Each row was made from one small tree. The marks that hang from a mark follow it in brackets, in alphabetical order. Every link used is in the known rows. Write each row's tree.
Known rows
B[P]: [ 18  15 -13  18  -8 -22  -6  25   5  -9  -6 -23   9   0  24 -36  30  -2
  14  -6 -13 -16 -17   3  20   1 -14 -21  20  21  18 -12 -10 -23 -18  -3
  27  -2]
B[P[T[K]] Q]: [ 25  -8 -42  25  12 -42  27  11 -12  33  -8  39   0  -5  29 -26   8 -36
   2  -3   2   5   0   4   8  20 -23  14  37  16  13  11   4 -21  -9   4
  -9   5]
Q[B[P] D T]: [  5  34 -28  18  13  -4  -7   7  16 -21  -8  31  24  -1  18 -14   9 -19
 -17  19  41 -30   2  27  52 -10 -50   0  29 -55  21   3 -22 -35 -17 -44
   7  -9]
K[N[P]]: [-16  33   9 -15   1   7 -25   9 -12  -1  -1 -58 -10 -31   3 -18  15   7
  22  12 -19  25 -13  12   4   8  -4   1 -32  14  -6  -3   1 -13  31  12
  24  -9]
N[P[B[Q[D]]]]: [ -8  35  14  13  27  -6  24  22 -26  15  14  11 -14  21  12 -25  17   4
 -13   5  11  19 -36  27  23  -7   9 -22  25 -16  34 -18  38   5 -17  17
 -15 -16]
T[K[N]]: [ 10 -12  23 -15 -59 -29  16 -13  -3 -13  10 -37  -1 -46  -8  13  13  -1
  34  30 -15  -4 -13  12   3   9 -23   1 -18  18  -7  15 -22  -6  20  -1
  30   2]
V[N[B[P]] Q]: [ 16   6  17   5  -7   5 -10  24 -23  33  32  32 -15  42 -16 -11  19  -1
  47  -4 -43 -44  -6  23 -40 -18  18  -1  18  -6 -14 -28   6  12 -19 -24
  23  25]
Q[T]: [  6   7   0  16 -34  16  -9  -6  14 -31  -5 -38  25 -29  11  -8 -16 -15
  10 -15   8 -14  -1  -6  -4  -3   0 -23  11 -11  -8   9 -25 -14 -31 -18
   0 -21]
D[B[P]]: [ 34   8  -7  25   2 -16  -5  13  22 -20   0   1  -1  38  10 -22  28  15
  17   2   1  15 -25 -39  15  -8 -18 -23  21  15  32 -26   2  -5  -4  11
  17  -3]
V[N[B P[T]] Q]: [-11   1   9 -36  20  54 -24  37 -26  32  28  -2 -17  21 -35  -4 -10 -14
  33 -20 -35  -4  18  11 -68  -3  50  42 -24  12 -37 -24  21  20   8 -17
 -10  16]
V[N]: [ -2  -3  31 -12 -30   4 -10  18 -12 -32  37 -36  12  19  -7   0  13 -23
  35  10 -27 -23  -4   7 -20   2 -10 -24  -7  12 -24 -21   1  19 -17 -23
  24   4]
B[P Q]: [ 20  32 -23  44   7 -31   0   5 -15  24  -1  21  -4  25  37 -34   9 -17
   4  -7 -15  -6 -24  10  21   1 -12 -32  37   3  20  -1  10 -16 -28  12
  15  -4]
B[P[T]]: [  6  -8 -29   4  21   0 -18  17  18   6 -16 -24   3  -7  24 -41   9 -23
  -2 -32  -9 -10   5 -24 -10   4  -8  21   7  35  10 -13   2 -26 -15 -14
  12  -9]
Q[D[B] T[K]]: [ 27 -10   2   0 -42 -14  49  -7  26 -63  13  20  17  -7 -20  41   4  10
   3  45  43  13  -8  -9  24  -8 -22 -20  33 -48  37   2 -28  11 -12 -13
 -13   2]
V[N[P[B]] Q[T]]: [-20  24  42 -13 -32  36 -12  11 -31  20  47 -12  -7  13 -11 -41   9  -5
  45 -30   0  -9   5  -1 -49  -9  37 -17   6 -38 -31 -25  16   9 -20 -39
 -25   6]
B[P Q[D T]]: [ 18  23 -38  43   5 -26  16  -2   2  -1  -9  59  -3  11  37 -22   8 -27
 -16  14  14 -21 -13  27  37  -7 -24 -22  62 -60  31  -1  -1 -15 -42 -21
 -11  -1]
V[Q]: [  5  12  30 -18 -35  13  15  13 -26  -4  13 -49  12 -25  -7   8  -6 -10
  16 -15 -37 -17 -20 -16 -25   6  32 -17  -3   7  -5 -19   3  18 -27   0
  16  -2]
D[B Q]: [ -6 -15  15  20   4   5  -9  20  13 -46   1 -21   0  54   1  10  -5  31
  29  -7   1  22  -5 -48 -30 -13  10 -41   7   1  35 -33   1  20   8  37
 -11 -19]
K[N[B V] T]: [ -8  -7  10 -19 -12  51 -25 -57  12   4   2  32 -35  28   6   8 -14  -3
 -16 -23  -9   4   2  -4 -41 -15  11   6 -37  36  -8  13  -6 -21  23  33
  29  12]
B[P[N T[K]] Q]: [ 30 -27 -33  26  34 -44  19   4  11  21  21  32 -10 -12  12 -33   3 -28
   4   2  -9 -25  -5  -5  19  25 -31  16  38  26  -7  -4  32  -9   6  -8
  -9   8]
P[N]: [ 13 -10  17  -7  11  -5  -7   6  14 -40  31 -62  10 -19 -13 -10   8   3
   8  -5 -28 -33 -27 -17   5   9   0 -15  -2  41 -17 -17  12  19 -10 -13
  20 -23]
N[P]: [-10  36   6  -7   2   4 -15  38 -16 -16   2 -59  10 -18   7 -11  14  10
   8   8  -7  24  -9   7  15  10  11 -20 -10  23   5  -8  -8 -13   7  17
  10 -16]
P[N[B[Q]] T]: [ 28 -34 -19  19  67  18 -13  -8  20  11  22  26 -20  19  -9 -16 -30 -18
 -14 -43 -26 -26 -24  -6 -29  -4   4  22   0  49 -24  -9  42  17 -20  -6
  -6 -31]
Q[B D T[K]]: [ 12  13  -7  -6 -34 -10  32  -1   9 -48   9  18  47 -36 -13  30 -11 -18
  -7  55  54 -20  11  36  36   8 -43  -5  17 -55  15  27 -39 -15  -7 -40
   1  -5]
K[N[Q]]: [-26 -10  20   1 -14  -2 -27  -4  -7   5 -22 -32 -19  -3   1  17 -10   5
  -2 -10 -37   1  -3  -6  -9   5  12  -8 -29   8  -4  18   0  22   5  12
   8 -20]
B[P[N] Q[T]]: [ 22  11 -42  59  23 -27 -11 -21  14   5  20  37  -9   6  39 -54  -2 -16
   4  -9  -5 -38 -20   2  28   6 -23 -24  53 -20 -11  -1  18 -12 -30 -21
 -10 -11]
T[K]: [ 16  -4  19  -3 -47 -27  28  15  -9 -30  12 -42  30 -42  -5  20   9  -6
  19  21  -9  -1 -13   1  17  11  -5 -23   7  18  11  13 -25   0  -9   1
  16  -2]
B[P[T] Q[D]]: [ 14   1 -43  17  42 -14  16  14  -3  19 -12  37 -15  19  31 -24  12 -34
 -21  -2  -4 -13  -9  12  11   5 -16  15  34 -10  34 -20  30  -4 -26 -10
 -11  -1]
K[N]: [ -3  -3  25 -11 -25   2 -14 -13   0 -14   5 -54  -8 -18   4  -1   4  -3
  23  -2 -24 -11 -23  -4 -14  -1 -12  -2 -31  26  -8   0   0   3  -2  -3
  38 -13]
N[B[P[T]] V[Q]]: [ 15 -12  -8 -13  46  26   1  -2  -4  61 -18  43  -7  35  -3  -6  -2  -1
 -21 -48 -18   2  12 -20 -41 -17  32  41  -4  33   1 -22  15  -9 -15   7
   5  37]
T[K[N[P Q]]]: [-27  13   5  -9 -22 -28  -9  21 -27  21 -21 -23 -13 -31 -10  26   2  26
   8  30 -16  36  17  21  19  23   7  -1 -23   1  -1  25 -15   4  52  38
  -3   2]
Q[D]: [  9   5  15 -19 -15  -2  23  23   3 -46   4 -43  14 -13  -6  21  13  -6
 -13  22  -5 -14 -28  16  13   1  -6 -17   8  -6  28 -15   0  18 -23 -11
  19 -10]
N[P[T] V]: [-27   9 -13 -39  44  30 -12  12  -7  11 -20 -38  14   7  -1  -5  14   0
 -29 -26   9  47  29 -24 -16  16  23  20 -32  45  -5 -18  11 -16  17  33
  -6  11]
P[B N T[K]]: [ 15 -58  20 -10  15  -4  22  -1  26 -14  48 -36   4 -37 -16 -37   2  -4
  16 -29   8 -23 -15 -34 -24  10  -2  23  -3  58 -13 -15  30  18  -2 -27
  -3 -20]
T[K[N[P]]]: [ -9  23   9 -24 -32 -24   9  13 -16   0   6 -40  -3 -46  -5  -1  18  14
  31  42  -5  25 -10  24  18  16 -19   4 -20  13   3  11 -22 -19  46  26
  18  12]

Write each row's tree
[ -5 -35 -32  13  60 -14 -37  22  29  15 -15  -9 -16  11   5 -36  -2  -4
 -25 -37 -30 -33  15 -36   0  19  16  22  12  33 -10 -13  28  19   7  -9
 -19 -18] -> B[P[N[Q] T]]
[ 28 -15  20   2 -33 -11  12 -16   0   3   8   4  -8 -30 -21  19  -5  17
  26  26 -17  -1 -18  31  -6 -13 -20  10 -27  28   0  24 -25  -2  13   5
  34  -1] -> T[K[N[B]]]
[ 12  -4  -5   4 -17  16  15  -8  33 -60   1   4  15  17 -10  24  -3   2
  -9  14  30   7 -17 -24  14 -17 -15 -22  25 -40  27 -14 -10  13 -26 -21
  -5 -11] -> Q[D[B] T]
[  6  -8   7   0 -66 -12  10 -32   9 -20   4 -22   7 -56   3   5 -12  -8
  36  20   7  -5   6  11   1   5 -27  -3  -4 -17 -15  26 -35 -19   2 -22
   4  -5] -> Q[T[K[N]]]
[ 19  31 -35  27 -30 -23   0  -2   5 -13   0  34  36 -23  16 -17   5 -18
  19  26  46 -14  19  21  43   5 -50  -7  30 -31  12  30 -47 -50   0 -30
   3  -2] -> Q[B[P] T[K]]
[ 22   3 -11  15 -40 -32  55  -5 -10 -22   2  40  15 -34  14  33 -15 -26
  -9  46  28  -8  -5  39  35   8 -17 -26  47 -56  21  21 -11  -3 -34 -15
 -22  -2] -> B[Q[D T[K]]]
[-16 -25  -3   7  23   6 -16 -15  19 -10 -12  -3  12  18  -6  16 -13  21
 -43 -24  -5  -7  23 -33  10   4  28 -16   5   2 -26   6   9  29 -11   6
 -25  -2] -> P[N[Q[T] V]]
[-27   1  19 -33 -30  34 -14 -58   1  -7   0  -9 -25  12  21  -1  -5 -18
 -14 -14  -4  11   8 -23 -32   8   8  -7 -33  29  -2   5  -1 -18  20  27
  25  12] -> K[N[V] T]
[-15 -12  15 -21  11  -6  19  17  -8 -12 -34  -3  12  35 -13  55   8  19
 -60  14  -5  12  14   0  24   2  29 -18   1 -11  28  -5  14  40  -8  30
  -8  19] -> N[Q[D] V]
[ -7 -15  -4   6 -34 -15  17 -11  -6  -4 -33  18  30  -1  -2  46  -9  12
 -37  13  20  24  44  -9  19   7  24 -24  10 -23  -1  36 -35   4  -5  24
 -31  21] -> N[Q[T[K]] V]
[ 11 -11  44 -32 -12  20  18  28 -23  -5  40  22  -9  31 -40  38  -3  -5
  22  23 -38 -45  -9  35 -42 -22  23   1   7 -28 -12 -25  20  43 -24 -35
  12  21] -> V[N[B] Q[D]]
[-30  15  23  -2  32  10  -7  17 -24  40 -25 -15   0  42   3   0  19  40
 -41 -32  10  53  14 -21   5  -4  50 -21 -15  21  16  -6  22  13  10  54
 -25   5] -> N[P[B] Q V]
[-46  17   7 -43  31  -5  -1   7 -13  18 -41  -3 -19  27 -14  42  17  34
 -47  26  -9  41  16  21  26   6  17  11 -31 -20  13  -3  20  22  41  45
  -9  24] -> K[N[P Q[D] V]]
[ 25   9 -21  26  45 -52  19  17   4  -7  18  38 -16  23  12 -24  22  -8
 -12  25 -17 -42 -40  21  50   5 -31 -18  57  -8  22 -29  41  12 -18 -12
  10   4] -> B[P[N] Q[D]]
[  3  40 -32  33  36  25  -5 -15 -19  33 -20  60   2  34  15   8 -13  12
 -31  -8  30  48   7  24  11 -19  23 -17   5 -11  -5  21  -1 -21  -9  41
 -26  11] -> N[B[Q[T]] P V]
[-29 -10 -18   2  35  11 -48  25  -1  24  -4  36   0  57   1 -19   4 -39
  -5  -8  -3 -30  48  -5 -13   9 -12  24  -8 -10 -21  -1  15  10   8 -29
 -14  -1] -> V[N[Q[B[P[T]]]]]
[  7  40  11  -1   0   3  -8  20 -29  20   7   6  14   1   8 -18   8 -14
  17  -6 -12 -31  -6   3   7   4 -11  -6   8 -12  12  -8  -2  -9  -7 -18
  22   0] -> V[Q[B[P]]]
[ 17   4  33 -20   0  26  18  -3 -29  25  -3   7   6  19 -18  35 -11  19
 -16 -26 -26   0  -9  -8 -32 -16  46  -2 -19  24  -3 -14   5  16 -18  24
  17  25] -> N[B V[Q]]
[  5  17 -15  10 -26  -1 -10  -9   0   8   1  13 -10 -42 -11   9 -13  28
  30  29  15  20   4  46  11 -17  -9  19 -14 -16 -14  33 -46 -33  29   5
   2   7] -> Q[T[K[N[B P]]]]
[-17 -34  13  21  27  14 -10 -25  24   4   3   6   4  33  -3 -15  -7  28
 -40 -52  10  -8  11 -47  -8 -14  30 -19   7   3 -19   0  32  27 -21   4
 -37 -11] -> P[B N[Q[T] V]]
[-32  36  17 -31 -10  29  -2 -30 -25  32 -12 -16  -4 -19   1  -2   0  15
   3 -10  -7  34  12  -6 -22   0  34  10 -25 -24 -29 -10  -1 -12  17   9
  -9  30] -> K[N[P V[Q[T]]]]
[ 16 -41  -3 -13  -9   8   5 -19  17  13   1   2 -16 -31 -20  13 -20  -5
  20  -2 -12  -4  -2   4 -38   1 -14  51 -39  39 -11  18 -11  -8  21  -7
  14  -7] -> P[T[K[N[B]]]]
[  5  10  12 -21   4 -13  11  -9 -13  21 -10   9 -13   1 -19  33  16  42
   3  36   4  45   4  34  12  -8  -2  22 -38  34  -2  14 -18 -20  50  51
  20  37] -> T[K[N[B P V]]]
[-32   3  -9 -32  20  29 -31   4   3   9  -9 -59 -19 -29   1 -26   3  -8
  12 -19 -18  23   6  -8 -26  11   1  41 -52  36 -17  -8   9 -15  38   5
   1 -15] -> K[N[P[T]]]
[  8 -22  -8  10 -28 -22  34   5  24 -42 -20  37   8  13 -22  62 -11  18
 -23  42  33  22  19 -13  31   0   2 -24  37 -67  34  22 -23  32  -3   0
 -37   1] -> N[Q[D[B] T[K]]]
[-40  14   9  20   0  26 -41 -11  -4  35 -24 -13 -25   2  13 -37  -6  26
   5 -36   9  25   8   0  -8 -12  26  -3 -20 -23 -11  14   4   2  13   8
 -25 -27] -> K[N[P[B] Q[T]]]
[-18  -3 -11 -32  57  39 -27 -16   6  36 -23  -6 -18  17 -10   1  -1  17
 -21 -21  -3  47  17  -4 -37 -16  17  59 -61  56 -19  -4  14 -16  39  36
   5  12] -> K[N[B P[T] V]]
[-17  28  26  14   8   8  -6  18 -41  30  46  14 -21  52   7 -47  21  -8
  34 -12  -3  18 -21  19 -13  -5  10 -31  10   1 -15 -20  43  13 -12   1
 -10  -1] -> V[N[P[B[Q]]]]
[  5  22  -4  -5 -10  18   3  -2  13 -47   3   3  33 -17  -5  17 -16 -23
 -18  24  42 -23   1  19  27   1 -28  -5   7 -52  12   5 -24  -5 -22 -43
   3 -26] -> Q[B D T]
[ 28 -58  -7 -20  43  -1  21 -14  24  -2  18  13  10  -4 -29  20  -9  10
 -19  -7   6  -3  12 -19 -13  -3   0  42 -22  67 -24  -3  11   9  14  11
   4  19] -> P[N[B V] T[K]]
[  0  -7 -28  51   9  -4 -20   6  37 -37 -18  28  -5  58  31 -23   2  25
  33 -16  29  14  15 -46  -8 -23  -6 -31  41 -44  36 -29 -21 -19   2  11
 -22  -7] -> D[B[P] Q[T]]
[-13  -7 -12   3  33   8 -24   5  25 -34   5  21  14   3 -17  24 -27  -3
 -41  17  17 -46  12   8  36   5 -12  -6  13 -55  -7  16   5  24  -6 -43
 -26 -30] -> P[N[Q[B D T]]]
[-19  18   0  -8  28  -1  -9  48   1 -23 -23   2 -13  44 -24  43   9  42
 -33  27  10  41  -4  -7  32   1  22 -20   6 -28  46 -17  13  35  24  36
 -26  -7] -> N[P Q[D[B]]]
[  3 -34   6 -30 -24  -1   6 -18  11   0   6 -35   0 -56  -4  -1  -6 -23
  28   0 -13   4   2 -10 -24  17 -14  31 -30  30  -9  12  -5  -4  20 -14
  12  -2] -> P[T[K[N]]]
[ -5 -41  12 -41 -13  -4  29 -33  10   7 -12 -20   1 -25  -6  18   6 -13
  -7   5   6  27  24 -23 -25  12 -11  38 -38  48 -15   6   1  -2  28  16
   5  23] -> P[T[K[N[V]]]]
[ -3 -13 -32  23  27 -36 -21  20  35 -20 -15  25 -10  11   3 -13   0  18
 -33  13  -7 -52   7   5  47   2  -3  -4  52 -47   7  -7   9  18 -20 -28
 -22  -7] -> B[P[N[Q[D T]]]]
[-48 -16   5 -12  34  31 -39   6   1  49 -25 -29 -35   6  -1 -37  -6  12
  -7 -52 -11  34  12 -23 -40   3  32  37 -40  18  -8  -2  33  10  32  17
 -28 -25] -> K[N[P[B T] Q]]
[ 21 -14  -1  15 -45  -3   5 -35  20  -6   1  20  -2 -37  -8  15 -25   9
  27  16   5  -8  -1  27  -7 -20 -16  12 -10 -12 -13  35 -40 -17   0 -12
  12  -1] -> Q[T[K[N[B]]]]
[ 14   1  -6  24 -51 -25  22 -46  -6   7   2  31  -6 -34  19   8 -18 -25
  20  20   4   0  -8  24  10   7 -24 -16   9 -37 -15  37 -21 -15 -13  -9
  -3  -1] -> B[Q[T[K[N]]]]
[ -5  -9 -37  10  18 -19 -12  27   4  22 -26  36  21   3   2   1  -8 -22
 -19   1  16  -7  40  -2  24  28 -17  28   4  -2  16  30 -12 -11  24  -7
 -18  -3] -> N[Q[B[P[T[K]]]]]
[ -3 -54  24 -19  58  30   5 -24  25   1  30 -31   1  17  -8 -38  11   5
 -27 -55   3  -5  -5 -58 -36  -5  16  19 -21  74 -23 -37  53  21 -13  -3
  -4  -4] -> P[B N[V] T]
[ 12  18  -6  10 -43  -1   6  -6   0 -36  13   5  44 -40   0  14 -17 -19
  13  25  45 -11  13  17  23   5 -33 -17   7 -26  -6  37 -52 -24  -5 -34
  -3 -13] -> Q[B T[K]]
[  1 -10  50 -46 -48 -14  47 -28 -33  19   7 -11   3 -28 -12  39   7  10
  11  14 -25   5  -3  -3 -22  11   9   5 -27  15 -13   4  -2  11  15  17
  21  48] -> T[K[N[V[Q]]]]
[  1  37 -29  41  13  21 -34 -27  -9  38  -9  43 -30   2  13 -11 -25  10
   6  -8   5  23 -11  42  -5 -17   2   1  -7 -28 -17  26  -1 -29   4  20
  -8 -11] -> K[N[B[Q[T]] P]]
[-15  19  30 -25 -16  43  -1 -54 -17  20  -5  18  14  -2  -2  16 -20 -13
  -2 -14  13  -6  10 -10 -27 -12  -1  17 -41 -34 -34   9  -9  -5   1 -20
   3  20] -> K[N[V[Q[B T]]]]
